Known rows, with every step that occurs:
gele > gunal > vimud: .05 .21 -.07 .06 -.15 -.03 .02 .20 .03 -.06 -.23 .19 .39 .18 -.09 .18
 .15 .68 .03 .02 -.38 -.35 .06
gunal > gele > duri > ribad > miput > derovav: .47 -.01 .48 .28 .33 .38 -.40 -.24 .10 -.65 .10 .09 .30 .28 -.26 .05
 -.02 -.07 -.12 -.27 .47 -.22 .16
duri > gele > gunal: .42 -.16 .04 .03 -.17 .21 .00 .22 .23 .24 .01 .35 .46 .30 -.20 -.09 .09
 .66 -.28 -.13 -.03 -.23 .11
gunal > gele > mevi: .37 .22 .04 -.16 -.28 .37 .07 -.38 .19 -.25 .14 -.02 -.06 .24 -.25 .14
 -.09 .18 -.38 -.04 -.03 -.36 -.13
gunal > vimud > fuziz: -.12 .34 -.25 -.35 .00 .35 .01 .03 -.22 -.39 -.43 .03 -.05 .31 -.21 .11
 .53 .45 .17 .02 -.32 .05 .05
fuziz > vimud > gunal: .05 .15 -.25 -.11 -.24 .22 .48 .11 -.01 .52 -.50 .04 -.05 .24 -.17 .03
 .30 .39 .44 .09 -.15 -.18 -.18
derovav > miput > vimud > gunal > gele: .16 .41 -.06 .55 -.19 .19 .12 .23 .03 .09 -.19 -.33 -.36 .38 -.18 .26
 .10 .22 -.31 -.05 -.03 -.26 -.10
derovav > miput > vimud: .19 .31 -.01 .75 -.12 .12 -.24 .18 -.15 .06 -.09 -.12 -.25 .24 -.08 .12
 .25 .28 -.40 -.16 -.07 -.43 .04
mevi > gele > duri > ribad: .11 .03 -.10 -.02 .14 .21 -.31 -.18 .36 .01 .14 -.07 -.03 .17 -.17 -.05
 .38 .55 -.18 .04 .54 -.04 .05
miput > vimud: .22 .27 -.22 .34 -.17 .23 -.07 .03 -.09 .05 -.24 -.02 -.16 .23 -.04 .10
 .45 .53 -.29 .08 -.16 -.36 -.07
duri > gele: .27 -.10 -.10 -.02 -.07 .38 -.06 .06 .11 .11 .00 .29 -.07 .44 -.11 .01
 .31 .50 -.37 -.14 .17 -.10 .11
ribad > miput: .23 -.04 .21 .05 .02 .10 -.16 .09 .06 -.14 -.02 .13 .27 .26 -.05 .04 .02
 .12 -.08 -.15 -.07 -.50 .14
ribad > miput > vimud: .29 .09 .07 .32 .02 .17 -.26 .12 -.12 -.08 -.17 -.06 .01 .18 .05 .05 .18
 .21 -.21 .08 -.09 -.49 .02
derovav > miput > vimud > gunal > gele > duri: .01 .34 .06 .37 -.15 -.03 .07 .16 .13 .19 -.10 -.35 -.25 .27 -.29 .10
 .06 .33 -.22 .15 .03 -.21 -.36
gunal > vimud > miput > derovav: -.07 .36 .05 .54 .14 .17 -.15 .09 -.26 -.50 -.07 .47 .00 .16 -.17 .14
 .31 .42 .16 -.42 .06 -.07 .11
ribad > duri > gele > gunal > vimud > miput: .03 .02 .30 .26 .32 -.20 -.14 .17 .13 .06 .10 .32 .32 .04 -.16 -.01 .05
 .38 .22 -.04 .12 .15 .15
ribad > duri: .17 .17 .20 .22 .21 -.12 -.09 -.15 .24 .04 -.10 .15 -.04 .22 -.17 .09
 .25 .10 .00 .07 -.09 -.33 .04
vimud > gunal > gele > duri > ribad > miput > derovav: .41 .03 .45 .26 .25 .30 -.09 -.10 .18 -.45 -.11 -.01 .48 .29 -.40 .00
 -.10 .02 .11 -.13 .42 -.19 .02
fuziz > vimud > miput: -.01 .10 -.10 .04 -.13 .17 .19 .07 -.19 .29 -.08 .27 -.05 .12 -.05 -.05
 .36 .29 .50 -.35 -.01 -.01 -.05
miput > derovav: .32 .28 .07 .51 -.03 .30 -.16 -.04 .02 -.28 -.15 .44 .09 .31 -.25 .09
 .31 .36 -.20 -.33 -.02 -.43 .09
miput > vimud > gunal > gele > duri > ribad: .23 .16 -.16 .11 -.07 .28 .17 -.21 .06 .01 -.32 -.41 .03 .29 -.26 .02
 .33 .51 -.04 .31 .24 .02 -.25
fuziz > vimud > gunal > gele > duri > ribad > miput > derovav: .36 .05 .34 .13 .27 .43 .06 -.13 .03 -.12 -.29 -.08 .22 .21 -.30 .01 .01
 -.11 .48 -.04 .41 -.04 -.07

Rows:
.15 .24 -.23 -.29 -.27 .38 .50 .02 .06 .34 -.34 -.10 -.33 .41 -.15 .21
 .22 .24 .31 .05 -.11 -.07 -.18 -> fuziz > vimud > gunal > gele
.27 .00 .01 -.13 .04 .30 -.03 -.32 .12 -.26 .05 -.07 .11 .39 -.21 .08
 .25 .35 -.15 -.09 .29 .00 -.01 -> gunal > gele > duri > ribad
-.10 .16 .02 .17 -.11 -.12 .03 .28 -.08 -.10 -.04 .33 .54 .02 -.11 .03
 .08 .62 .30 -.27 -.23 -.15 .06 -> gele > gunal > vimud > miput
.17 .23 .17 .62 .03 .18 -.15 .07 -.08 -.31 .07 .56 .25 .18 -.28 -.03 .24
 .32 .07 -.59 .11 -.24 .10 -> vimud > miput > derovav
.03 .47 .08 .55 .13 .07 -.37 .33 .23 -.23 .18 .42 .17 -.05 -.18 .12 .15
 .60 .10 -.36 .24 -.14 .17 -> mevi > gele > gunal > vimud > miput > derovav
.16 .26 .07 .48 .00 .32 .02 .07 -.24 .03 -.10 .47 -.01 .11 -.18 -.04 .35
 .22 .48 -.51 .09 -.09 .00 -> fuziz > vimud > miput > derovav
.19 .22 .48 .69 .47 -.05 -.31 .16 .11 -.17 .06 .55 .37 .03 -.27 .00 .07
 .29 .17 -.23 .22 .08 .21 -> ribad > duri > gele > gunal > vimud > miput > derovav
.23 -.13 .14 -.30 .14 .30 .22 -.15 .04 .11 -.26 -.30 .21 .21 -.17 -.02
 -.01 -.03 .52 .15 .31 .04 -.13 -> fuziz > vimud > gunal > gele > duri > ribad > miput
.11 .41 .00 .40 -.12 .33 -.24 .20 -.25 -.09 -.30 -.18 -.13 .27 -.26 -.05
 .46 .18 -.19 -.23 -.19 -.13 -.01 -> derovav > miput > vimud > fuziz
.15 .05 .21 .15 .31 -.08 -.13 .08 .22 .09 -.09 .21 .18 .17 -.16 .11 .12
 .40 -.05 .23 -.02 -.08 .14 -> ribad > duri > gele > gunal > vimud
.01 .14 .00 -.37 -.20 .00 .29 -.03 .32 .10 -.12 -.05 .06 .39 -.33 .04
 .10 .46 .03 .19 -.06 -.16 -.34 -> vimud > gunal > gele > duri
.14 .09 -.10 -.38 -.05 .40 -.04 .27 -.03 -.13 -.33 .19 .37 .30 -.29 -.06
 .36 .62 .04 .00 -.22 .18 .13 -> duri > gele > gunal > vimud > fuziz
.57 .12 .14 .21 -.03 .49 .04 -.34 .05 -.28 -.19 -.50 .28 .07 -.23 .05
 -.23 -.02 -.20 .24 .26 -.25 -.04 -> duri > ribad > miput > vimud > gunal > gele > mevi
.29 -.13 .17 .28 .22 .18 -.34 -.13 -.11 -.17 -.18 -.25 .36 .06 -.07 -.13
 .22 .29 -.07 .15 .27 -.24 -.01 -> gele > duri > ribad > miput > vimud
-.04 .17 -.09 -.18 -.01 .00 -.24 .02 .48 .14 .20 .06 -.23 .14 -.18 -.01
 .34 .59 -.22 .17 .25 -.26 -.15 -> mevi > gele > duri
.17 -.11 .00 .04 .06 .14 -.06 -.26 .06 -.09 -.10 .05 .36 .24 -.24 -.11
 .29 .50 -.02 -.04 .21 -.11 -.01 -> gele > duri > ribad
.28 .24 -.03 -.19 -.37 .30 .34 -.23 .31 -.06 -.08 -.11 .12 .25 -.40 .10
 -.19 .22 -.19 .12 -.06 -.32 -.23 -> vimud > gunal > gele > mevi
.29 .44 .05 .48 -.33 .27 .11 -.07 .08 .02 -.07 -.42 -.22 .16 -.32 .15
 -.23 .07 -.42 .12 -.01 -.38 -.28 -> derovav > miput > vimud > gunal > gele > mevi
-.04 .42 -.19 -.34 -.04 .26 -.22 .29 .25 -.12 -.21 -.01 .11 .13 -.23 .07
 .42 .58 .09 .07 -.16 .00 .12 -> mevi > gele > gunal > vimud > fuziz
.14 .26 -.24 .28 -.23 .15 .23 .13 -.01 .25 -.48 -.10 .01 .23 -.16 .05
 .37 .60 -.08 .24 -.19 -.31 -.17 -> miput > vimud > gunal
-.11 .29 -.09 .10 -.02 -.06 -.20 .35 .22 .00 .23 .22 .14 -.03 -.06 .10
 .19 .66 .12 -.15 .10 -.07 .13 -> mevi > gele > gunal > vimud > miput
.37 -.01 .17 .13 .21 .30 -.31 -.20 -.05 -.34 -.02 -.36 .07 .21 -.05 .04
 .14 .12 -.17 .11 .31 -.17 -.01 -> gunal > gele > duri > ribad > miput > vimud
.17 .22 -.14 -.15 -.24 .22 .35 .03 .25 .03 -.18 -.03 -.04 .46 -.22 .20
 .11 .35 -.09 .01 -.09 -.21 -.08 -> vimud > gunal > gele
.06 .29 -.12 -.09 -.20 .05 .20 .02 .14 .17 -.25 -.29 -.14 .28 -.25 .05
 .27 .56 -.11 .39 -.05 -.20 -.46 -> miput > vimud > gunal > gele > duri
.26 -.17 .28 -.17 .13 .14 .08 -.11 .20 -.18 -.09 -.21 .47 .27 -.28 -.01
 -.09 .08 .12 .06 .34 -.11 -.04 -> vimud > gunal > gele > duri > ribad > miput
.13 .14 .15 -.09 -.02 .01 .03 .12 .16 .01 -.14 -.35 .02 .23 -.15 .01 .00
 .24 -.02 .39 .02 -.31 -.32 -> ribad > miput > vimud > gunal > gele > duri
.17 .22 .03 .55 .01 .18 .00 -.04 .02 .02 -.16 -.48 -.04 .29 -.31 .07 .15
 .27 -.17 -.01 .35 -.04 -.13 -> derovav > miput > vimud > gunal > gele > duri > ribad
.47 .07 .03 .28 .08 .44 .01 -.05 -.06 -.23 -.31 -.40 .13 .29 -.07 .17
 .10 .07 -.10 .07 .25 -.13 .15 -> duri > ribad > miput > vimud > gunal > gele
